What can hang from each mark:
J_877: J_946
J_608: J_393
J_238: J_641 J_803 J_877
J_881: J_877
J_480: J_290
J_803: J_94 J_946
J_946: J_803
J_393: J_608
J_290: J_238 J_480 J_608 J_946
J_641: J_238 J_567 J_881 J_946

(in the rows, 128 means zero)
Known rows, with every way that one mark hangs from another:
[J_881 [J_877 [J_946 J_803]]]: [134 122 108 179 139 121 120 144 132 136 198  97 124 167 105  90 135  85
 126 156  96 186  35 137  89 105  98 134 124  91 178  93 102  86 195 117
 110  83 143  56 113 119 135 169 133 125 133 188 134  59  98 135 103 118
 130 137 148 119 108 114 142 144 115]
[J_641 J_567 [J_881 [J_877 [J_946 J_803]]]]: [133 131 122 190 125 111  94 159 136 156 190 106 135 125  99 107 143  99
 115 143 103 174  67 135 112 138  45 100 156 113 122  89 113  86 153  94
 110 100 149 143 117 120 110 118 118 133 123 140 151  87 110 190  64  99
 103 116 138 127 117 115 157 114 112]
[J_877 [J_946 J_803]]: [142 128 115 170 144 146 131 112 146 119 165 106 118 171 112 105 149 106
 134 159 116 169  48 120  66 121 104 125 131 102 164 103 118 106 182 123
 120  92 151  78 105 123 127 162 127  95 150 180 114  93 136 124  99 122
 128 157 151 119 121 105 133 105 110]
[J_393 J_608]: [138 147 179 150 142 124 132 101 140 106 155 112 137 189 121  73 123 134
 156 162 150 127  69 103 117 130 174  84 145  84 120 120 122 145 147 128
 133 129 127  87  72 139 137 165 127 148 128 134 118 132 123 133 137 158
 133 143 134 134 135 128  89 146 117]
[J_290 J_238 J_608 [J_946 [J_803 J_94]]]: [107 126  97 104 134 151  62 150  97 158 129 134  84 117 151 130 136 128
  96 117 147 131 137 142 149 104 140 145 118 163 118 169  83 128 121 119
 102 128 134  68 121 125 126 147 127 138 144 161  81 165 117  72 162 116
 185 113 150 135 168 115 109 117  69]
[J_946 [J_803 J_94]]: [162 150 113 150 135 186 103 123 118 118 148 140 135 147 141  68 130 106
 124 156 131 144 101 125 117 131 132 120 126  95 150 121 122 118 180 143
 138 124 128  53  99 129  90 149 123 129 152 166 108 100 146 135 134 119
 113 107 125 135 119  98 115 151 122]
[J_238 [J_641 J_946] J_803]: [168 135 126  80 135 126 169  96 144 118 122 136 142 163 128 165 118 117
 168 151  89 121 118 127 133 176 143 174 127 113 165 138 134 102 165 155
 133 115 130 137 154 136 137 131 140  99 103 113 132 135 161 133 120 154
 132 118 135 126 126  98 130 129 174]
[J_877 [J_946 [J_803 J_94]]]: [156 149 115 167 144 181 133 135 118 126 139 136 123 148 130  86 128 107
 133 163 118 173  76 137  89 122 113 136 132 102 177 113 133 108 182 142
 131  94 138  45 124 124 112 157 122 104 164 179 119  92 139 130  90 113
 123 132 135 126 116 108 125 136 115]
[J_238 J_641 [J_803 J_94 J_946]]: [205 178 116 131 115 174 165 159 113 108 109 153 150 152 146 118  82  96
 142 203  87 118 134 142 134 140 187 189 115 120 197 146 151 127 180 170
 144 117 127  71 153 135  91 121 136 126 139 132 107 134 179 125 160 150
 152  95 115 145 116  84 116 136 148]
[J_608 J_393]: [138 172 133 168 116 140 151  80 172  95 129 111 125 185 123  91 156 134
 182 176 166 123  97 110 113 114 167 107 125  93 125 110 123 151 162 126
 108 147 121 120  96  89 140 169 132 114 143 156 113 111 154 130 136 140
 117 134 128 124 118 150 114 154 157]
[J_290 [J_238 J_877] J_480 J_946]: [ 66  99 114  75 151 104 128 139  90 152 106 107 111  57 159 131 105 154
 113 104 143 132 170 143 140  87 198 113  90 146 149 135 127 119  46 124
 134 132 122 163 123 133 133 149 135 131 134 111 141 116 107  88 196 141
 147 146 184 123 172 170  96 131 145]
[J_238 [J_641 J_881 J_946] J_877]: [129 116 149  62 147  95 145  91 114 130 107 122 168 106 123 144 129 145
 154  92 105  96 178 135 124 162 118 129 125 135 147 134 157 116 116 121
 151 110 130 205 144 159 153 104 129 173 108  80 171 137 134 165 122 119
 117 123 114 112  98 134 131 118 169]
[J_641 J_238 J_567 J_881]: [127 110 159 167  83 126 106 101 145 101 115 143 153  90 121  99 131 155
  94 122 149 102 134  83 152 177  75  72 168 121  54 120 159 153 105 116
 145 158 107 193 100 124  91  87 123 117 115  74 140 173 131 175  69 119
  61 115 101 132 137 138 154 116 137]
[J_290 J_238 J_480]: [112 118 131 107 135 112 124 116 124 107 131  98 125 117 136 112 118 137
 129 142 159 136 140 106 127 107 193 114 125 124 145 139 128 112 145  95
 125 139 117 134  71 110 139 157 132  97 151 131 120 126 136  89 158 147
 126 134 159 133 167 160 113 116 131]
[J_480 [J_290 J_608 [J_946 J_803]]]: [123 115 102 136 144 124  84 162 143 126 182  93 106 150 113 130 165 144
 109  86 167 125 120 140 117  76 129 136 129 158 114 127  68 167 101 124
 101 132 126  82 102 157 115 134 123 176 122 167 106  94 129  69 188 111
 191 149 128 135 164 115 118 136  71]
[J_641 J_238 J_567 [J_881 J_877] [J_946 J_803]]: [111  71 163 148  98 101  87 115 109 147 139 130 154  85 120 105 131 128
 109 101 112 128 108 113 143 195   4  84 156 121  55 138 140 100 123 121
 121 132 127 133 106 125 102  83 115 135 105  91 186 116  79 206  62 134
  52 110 133 140 113 128 186 130 128]
[J_641 [J_238 [J_803 J_94]] J_567]: [152 141 133 165  94 186 139 138 115 117  99 192 133  92 153 119  90 117
  96 158 117 123 132 101 169 178 102 128 149 109  82 128 155 146 138 172
 153 171 112 125 153 115  68  94 119  73 119 104 123 160 133 161  74 140
  65  98 101 144 121 103 145 157 143]
[J_238 [J_641 J_567 [J_881 [J_877 J_946]]] J_803]: [155 167  99 152 115 105 138 172 161 157 177 123 147 142 104 163 105  94
 132 152  65 170 101 143 141 152  84 172 158 125 149  93 129  79 167 111
 121  97 130 201 167 133 134 108 129 109  84 121 149 115 139 174  59 115
 131 103 126 122 124 102 137 116 153]
[J_290 J_480 [J_608 J_393] [J_946 [J_803 J_94]]]: [ 99 159  93 120 148 186 123 125 105 155 125 104 107 134 158  87 152 137
 175 129 197 132 147 180 152  69 200 158  97 155 133 142  97 152 137 139
 104 135 137  83 133 130 125 170 105 125 175 185 113  98 143 103 157 147
 181 128 172 152 168 166  98 199 105]
[J_641 [J_238 J_877] J_567 [J_946 J_803]]: [ 99  50 182 129  99 143 144 106  88 133  99 160 141  76 149 144 140 140
 121  85 119 118 115 108  98 187  33  87 137 132  65 144 169 124 107 158
 147 152 137 112 139 119 120  88 121 120 114  98 153 117  92 172  96 142
  44 159 124 129  90 137 184 120 114]
[J_290 J_480 J_608 [J_946 J_803]]: [103 104  90  96 153 141 110 128  90 131 163  86 114 134 142 103 164 129
 123 117 174 125 111 169 136  93 186 137 108 155 146 130  84 142 120 113
 112 121 141 113 119 157 116 158 116 146 149 159 111 110 127  82 168 143
 186 141 178 144 186 149 101 160 102]
[J_877 J_946]: [131 134 127 176 128 123 162 113 137  90 137 114 119 157 102 103 127 131
 134 167 125 146  74 111 104 119 137 113 139 103 168  91 130 135 155 125
 125 104 131 113 127 118 148 155 138 101 146 152 133 111 128 123  90 122
 127 150 127 119 127 136 120 115 135]
[J_881 [J_877 [J_946 [J_803 J_94]]]]: [142 149 107 184 139 147 127 158 109 138 182 127 121 144 123  63 109  87
 114 162  99 187  71 152 111 110 107 146 119 100 182  95 109  85 205 132
 116  91 137  35 134 120 120 165 130 131 160 185 148  59 103 151  93 120
 126 112 143 131  94 113 139 157 113]
[J_238 J_641 [J_803 J_94] [J_877 J_946]]: [152 171 102 112 147 167 188 160 122 143 116 166 138 137 146 154  86  97
 138 145  72 157 146 163 123 117 150 197  99 124 207 111 157 103 156 166
 158 103 142 126 207 144 128 133 133 107 124 142 116 110 149 133 105 113
 140 121 109 117  90 105 116 139 162]
[J_641 J_238]: [127 106 141 162  96 129 139  87 139  80 118 130 145 123 120  81 127 138
 111 147 146 105 109  94 127 148 128 100 133 102 108 122 146 152 147 135
 148 149 118 119 101 119 118 141 138 109 122 118 133 149 118 129 115 144
  94 136 117 131 123 133 137 143 146]
[J_290 J_608]: [131 137 130 139 130 113 122 111 116  78 141 123 114 178 114 109 161 133
 122 141 160 105 106 129 128 112 173 122 132 121 126 110  98 164 167 104
 123 132 124 117 112 127 159 138 134 149 131 144  98 160 118  95 145 127
 148 135 101 141 142 137 109 142 104]
[J_641 J_238 J_881]: [141 126 139 153 111 116 103  78 138 109 107 126 153 112 108  77 136 144
 106 133 154 102 132  98 152 156 105  80 136 105  97 131 148 144 104 109
 144 130 122 179  81 132  93 116 121 124 132  94 151 172 131 154 103 120
  91 116 115 126 127 131 139 127 155]
[J_290 [J_238 J_877] J_608 J_946]: [ 67 112 124  89 137  88  96 141  92 146 102 133  86 101 142 165 140 153
  91  90 144 103 166 137 145  85 178 119 100 167 116 145  96 149  57 112
 117 132 125 156 159 132 173 136 144 161 121 127 105 175  90  69 196 117
 178 143 127 117 156 155 100 114  99]
[J_238 J_803 J_877]: [154 167 119 126 155 141 145 119 123 133 126 143 128 140 137 142 134 109
 117 151 108 130 127 134 132 125 160 116  98  93 161 102 124 122 107 147
 140 121 127 153 149 139 108 126 121 122 121 124 113 127 136 128 164 126
 120 124 119 111 108 104  89 141 165]

Rows:
[136 152 118 173 150  81 114 125 138 126 152  97 139 135  85  90 123 118
 118 154 106 157  94 129 143 114 114 107 141  98 165  81 119 108 144  92
 117  86 130 161 127 123 139 136 126 148 140 133 184 108 101 170  81 102
 128 114 132 113 116 137 130 126 142] | [J_641 [J_881 [J_877 J_946]]]
[103 120 113 136 139  97 121 150 137 106 156 105 104 133 105 125 140 171
 107 103 170 113 143 131 150  75 162 127 139 155 105 110  81 190  78 126
 108 141 105 122 132 146 132 125 133 179 124 138 119 105 124  74 180 118
 189 147 116 133 168 139 116 139  89] | [J_480 [J_290 J_608 J_946]]
[140 116 123 109 118  96 130 170 189 100 160 107 137 158 106 156 104 138
 139 107 129 131 161  88  95 104 141 153 146 141 125 153 123 125 153 105
 117 151 110  99  71 111 142 140 157 135 103 135  96 112 156  71 180 119
 148 128 116 128 137 114 126  90 109] | [J_480 [J_290 [J_238 J_641]]]
[121 128 136 126 135  79  97 165 157  97 146 110  95 158 100 159 133 145
  92 102 159 110 146  96 121  85 146 122 144 145  94 146  94 160 118  80
 105 162 115 101  74 109 163 125 133 160 138 143  94 149 117  60 187 112
 166 139  99 136 146 133 125  92  60] | [J_480 [J_290 J_238 J_608]]
[146 103 132  59 154 121 117 108 123 163 131 119 169 125 131 144 155 127
 160  88 104 116 161 152  94 168  87 134 115 138 148 146 149  86 131 123
 142  98 147 156 124 165 125 111 121 167 117 105 152 115 136 163 134 113
 110 127 133 112  95 111 140 107 156] | [J_238 [J_641 J_881 [J_946 J_803]] J_877]
[126 165 104 150 142 174 105 160 160 150 140 114  97 161 129 115 145 147
 157 104 187 130 154 158 132  54 138 152 124 153  98 139  79 173 108 145
  92 152 120  53 118 127 111 149 107 163 153 186 104  73 143  95 172 115
 182 129 128 148 136 133 109 167  80] | [J_480 [J_290 [J_608 J_393] [J_946 [J_803 J_94]]]]
[ 97 141 112  87 174 100 145 159 102 162  96 122  89 122 131 199 121 116
 107 111 118 148 152 159 131  70 184 145  95 161 173 136 123  97 105 100
 127 113 148 161 165 132 172 130 116  90 160 138 113 157 108  78 150 138
 169 152 144 127 138 158 110 104 100] | [J_290 [J_238 J_803 [J_877 J_946]] J_480 J_608]
[159 121 156 184  76 147 160 142 119 103 103 158 135 107 138 135  97 118
  98 179 110 111  94  98 137 178 114 118 150 118 103 142 160 152 113 164
 135 152 118 111 139 103  81  79 121  83 125  91 122 162 136 155 108 159
  86 129 120 149 129 108 162 104 131] | [J_641 [J_238 [J_803 J_946]] J_567]
[111  99  86  85 123 107  83 189 168 151 182  87 106 157 123 183 141 133
 119  66 150 133 152 134  96  83 125 187 137 196 104 177  72 130 124 109
  92 139 134  83  90 137 143 146 144 152  96 162  69 127 144  24 208 115
 214 140 140 134 178 106 123  88  55] | [J_480 [J_290 [J_238 J_641] J_608 [J_946 J_803]]]
[178 176 103  83 146 130 120 122 156 154 129 133 156 143 126 161 138 103
 128 125  96 116 176 153 142 145 143 149 107 117 162 122 137 107 111 128
 155 106 134 214 146 164 105 111 122 142  96 102 126 154 164 150 147 105
 136  99 114 103 111  96  99 121 181] | [J_238 [J_641 J_881] J_803 J_877]
[ 96 153 117 146 120 128 131  96 143 121 120 108 100 170 122 117 175 154
 171 141 183 106 115 140 142  82 190 134 118 142 106 120  85 186 108 121
  94 141 125 142 134 108 166 170 136 138 138 152 111 143 128  98 153 144
 186 142 138 131 158 166 102 158 125] | [J_290 [J_608 J_393] J_946]
[132 115 150 139 107  86 117 115 120 148 110 142 143  74 118 144 100 119
 110 127  90 117 126 114 191 199  50  97 155 113  74 132 139 101  99 140
 131 143 118 196 157 124  99  73 108 113  99  62 202 144  93 211  60 144
  59  95 121 131 114 123 171 141 161] | [J_641 [J_238 J_803] J_567 [J_881 J_877] J_946]
[151 114 138  78 134  99 134  77 135 117 118 111 164 140 114 125 132 145
 170 125 122 100 153 123 133 182 116 133 146 128 143 140 152 118 147 118
 133 107 130 194 110 140 150 110 133 151 119  90 168 151 154 157 106 130
 121 117 124 124 126 130 144 111 163] | [J_238 [J_641 J_881 J_946]]
[109  59 170 113 128 136 140  89  97 131  95 146 144  94 139 126 141 133
 121  91 124 117 125 122  95 161  66  94 108 118 104 148 161 117 106 159
 140 130 144  95 128 131 124 114 124 124 135 116 152 117  92 150 125 137
  74 156 135 124  87 128 163 134 133] | [J_641 [J_238 J_877] [J_946 J_803]]
[106  90 149 175  98 191 154 158  97 136 110 182 129  68 153 114 102 125
  92 104 109 159 116 132 101 133  34 112 133 135 100 113 177 130 141 162
 158 137 137  81 170 118 109 107 119  96 138 137 127 109 108 170  54 116
  54 145 115 132  85 126 164 135 104] | [J_641 [J_238 [J_877 [J_946 [J_803 J_94]]]] J_567]
[ 74 149 103 122 134 126 161 106 126 119 124  81 109 145 137 103 157 160
 175 132 203 112 142 159 154  59 227 144 107 146 127 116  96 173 113 120
 101 141 124 156 133 126 161 172 125 129 154 156 125 113 135  98 154 159
 188 148 159 142 176 198 104 185 131] | [J_290 J_480 [J_608 J_393] J_946]
[ 85 108 117 103 127  92  89 126 110 132 120 114  84 131 131 146 139 158
 107 126 156 110 141 126 155 104 168 128 126 153 114 146  83 155  91 101
 101 135 121 137 120 114 165 150 143 137 124 132  97 183 103  60 179 129
 186 136 142 124 185 144 106 104  92] | [J_290 J_238 J_608 J_946]
[135  86 155 121 131 121  91  57 134 141  96 124 156 106 118 102 150 138
 118 106 130 111 118 109 125 191  42  88 144 119  92 161 148 108 109 126
 134 113 144 144  79 140  95 105 106 120 141  94 172 158 123 173  85 132
  77 134 144 123 118 111 171 107 139] | [J_641 J_238 J_881 [J_946 J_803]]
[158 172 115 104 114 190 166 173 111 133 127 195 147 116 171 159  96 104
 132 126  88 132 169 147 144 147 139 178 123 125 139 112 162 119 168 170
 170 151 117 150 200 142 114 101 133 119  88 113 100 120 154 154 115 119
 100  89  89 133 100  91 116 160 160] | [J_238 [J_641 J_567] [J_803 J_94] J_877]
[174 133 143 174 101 140 153 120 130  96  88 137 135 129 129 115 107 110
 104 193 111 101  97 103 132 160 144 116 123 103 148 146 154 142 113 161
 137 127 128  95 115 119  76 113 120  89 145 109 129 161 142 131 147 163
 116 135 131 137 122 102 144 118 146] | [J_641 [J_238 [J_803 J_946]]]
[ 64 136 134 117 139  90 119 162 160 158 109 108  77 120 126 191 143 175
 136  71 178 114 193 134 131  36 152 126 103 172  81 149  94 174  28 119
  89 165 120 128 124 104 174 141 133 169 133 143 108 121 107  62 216 119
 187 155 121 121 140 172 110 115  90] | [J_480 [J_290 [J_238 J_877] [J_608 J_393] J_946]]
[105 120 117  67 153  91 144 153 135 154 117  97 147  93 129 163 106 132
 135  97 115 150 182 141 107  97 151 148 114 165 178 140 167  81 114  81
 143 101 140 209 118 151 166 133 134 117 137 111 147 137 140 113 123 117
 146 137 159 114 137 167 120  86 140] | [J_290 [J_238 [J_641 J_881] [J_877 J_946]] J_480]
[106 162 136 133 119 104 106 105 164 114 113 115  90 188 116 140 164 133
 163 139 173 111 125 112 119  87 166 122 123 139 100 154  98 154 146  85
  88 157 127 111  83  77 198 168 137 112 152 163  78 174 131  87 161 134
 154 139 117 130 142 163 114 114  99] | [J_290 J_238 [J_608 J_393]]
[162 157 114 132 146 107 109 159 191 135 142 122 101 143 111 178 108 119
 106 141 122 136 132  91 127 112 133 120 140 116 122 143 101 118 101 120
 112 150 107 112  89 112  95 121 125  98 119 128 100 130 146  83 193 124
 133 119 125 120 138  98 117  85 116] | [J_480 [J_290 [J_238 J_803]]]
[109 106 147 134 104 132 192 165 122 104 144 147 138 121 131 160 120 131
 145 119  97 152 113 127  80 130 104 153 141 146 142  86 170 129 167 135
 150 125 135 156 188 125 178 121 159 129  98 134 114 106 136 144  79 116
 114 152 106 120 104 135 139 112 135] | [J_238 [J_641 J_567] [J_877 J_946]]
[153 114 145 101 117 165 110 120 110 149 126 157 168 103 142 119 124 128
 159 108 110 127 156 128 122 207  62 149 170 144 110 156 155 101 180 138
 139 121 131 136 130 142 112  86 122 140 122 102 139 125 161 189  73 117
  87  90 119 139 118 106 165 119 130] | [J_238 [J_641 J_567 J_881 [J_946 [J_803 J_94]]]]
[108  81 183 140  88 105 123  74 108 110  75 149 150  70 119 115 122 166
 124 113 131  89 135  93 159 207  44  71 177 134  49 140 168 149  87 128
 141 149 123 204 125 123 116  64 120 120 117  56 184 171 118 198  54 139
  58 126 107 133 121 146 179 104 144] | [J_641 J_238 J_567 J_881 J_946]
[120  91 154  74 133 113 179 103 100 111 110 137 150 127 137 142 126 141
 168 105 103 111 152 130 100 150 149 147 111 133 157 127 157 119 144 146
 148 123 124 146 163 139 173 118 149 155 103 108 147 114 124 138 138 139
 117 137 115 121  94 138 132 134 162] | [J_238 [J_641 J_946] J_877]
[117 161  99  88 148 153 112 157  97 187  88 165  99  69 171 165  84 128
  96 131  94 132 185 143 175 121 171 141  90 138 150 144 120 110  35 163
 137 129 120 134 175 130  91 121 126 113 120 114 127 148 117 101 181 123
 147 104 145 110 141 114  86 121 151] | [J_290 [J_238 [J_803 J_94] J_877] J_946]
[144 161 116 146 162 135 170 129 131 142 118 142 113 139 122 163 130 106
 110 155  88 150  97 135 113 111 138 128 103 101 181  89 132 114 107 149
 139  99 144 148 183 133 123 129 124  99 133 140 128 115 122 133 122 117
 130 151 127 102  97 117 115 115 156] | [J_238 J_803 [J_877 J_946]]
[123  98 165  81 122 102 151 119 112 137 108 148 165  88 135 162 125 154
 152  89 112 104 169 134 122 184  90 120 147 145 106 125 171 125 116 127
 152 131 124 229 164 146 151  75 131 164  95  67 162 136 132 185  93 117
  90 125  98 128 105 138 148 111 155] | [J_238 [J_641 J_567 J_881 J_946] J_877]
[162 159 121 148 115 182 141 115 128 117  94 167 131 121 134  99  96 114
 100 158 121 122 134 118 166 154 141 138 118 100 124 134 147 126 134 167
 156 147 112 101 133 127  69 126 118  83 130 121 125 155 136 135 108 142
  99 101 114 133 115  99 123 170 154] | [J_641 [J_238 [J_803 J_94]]]
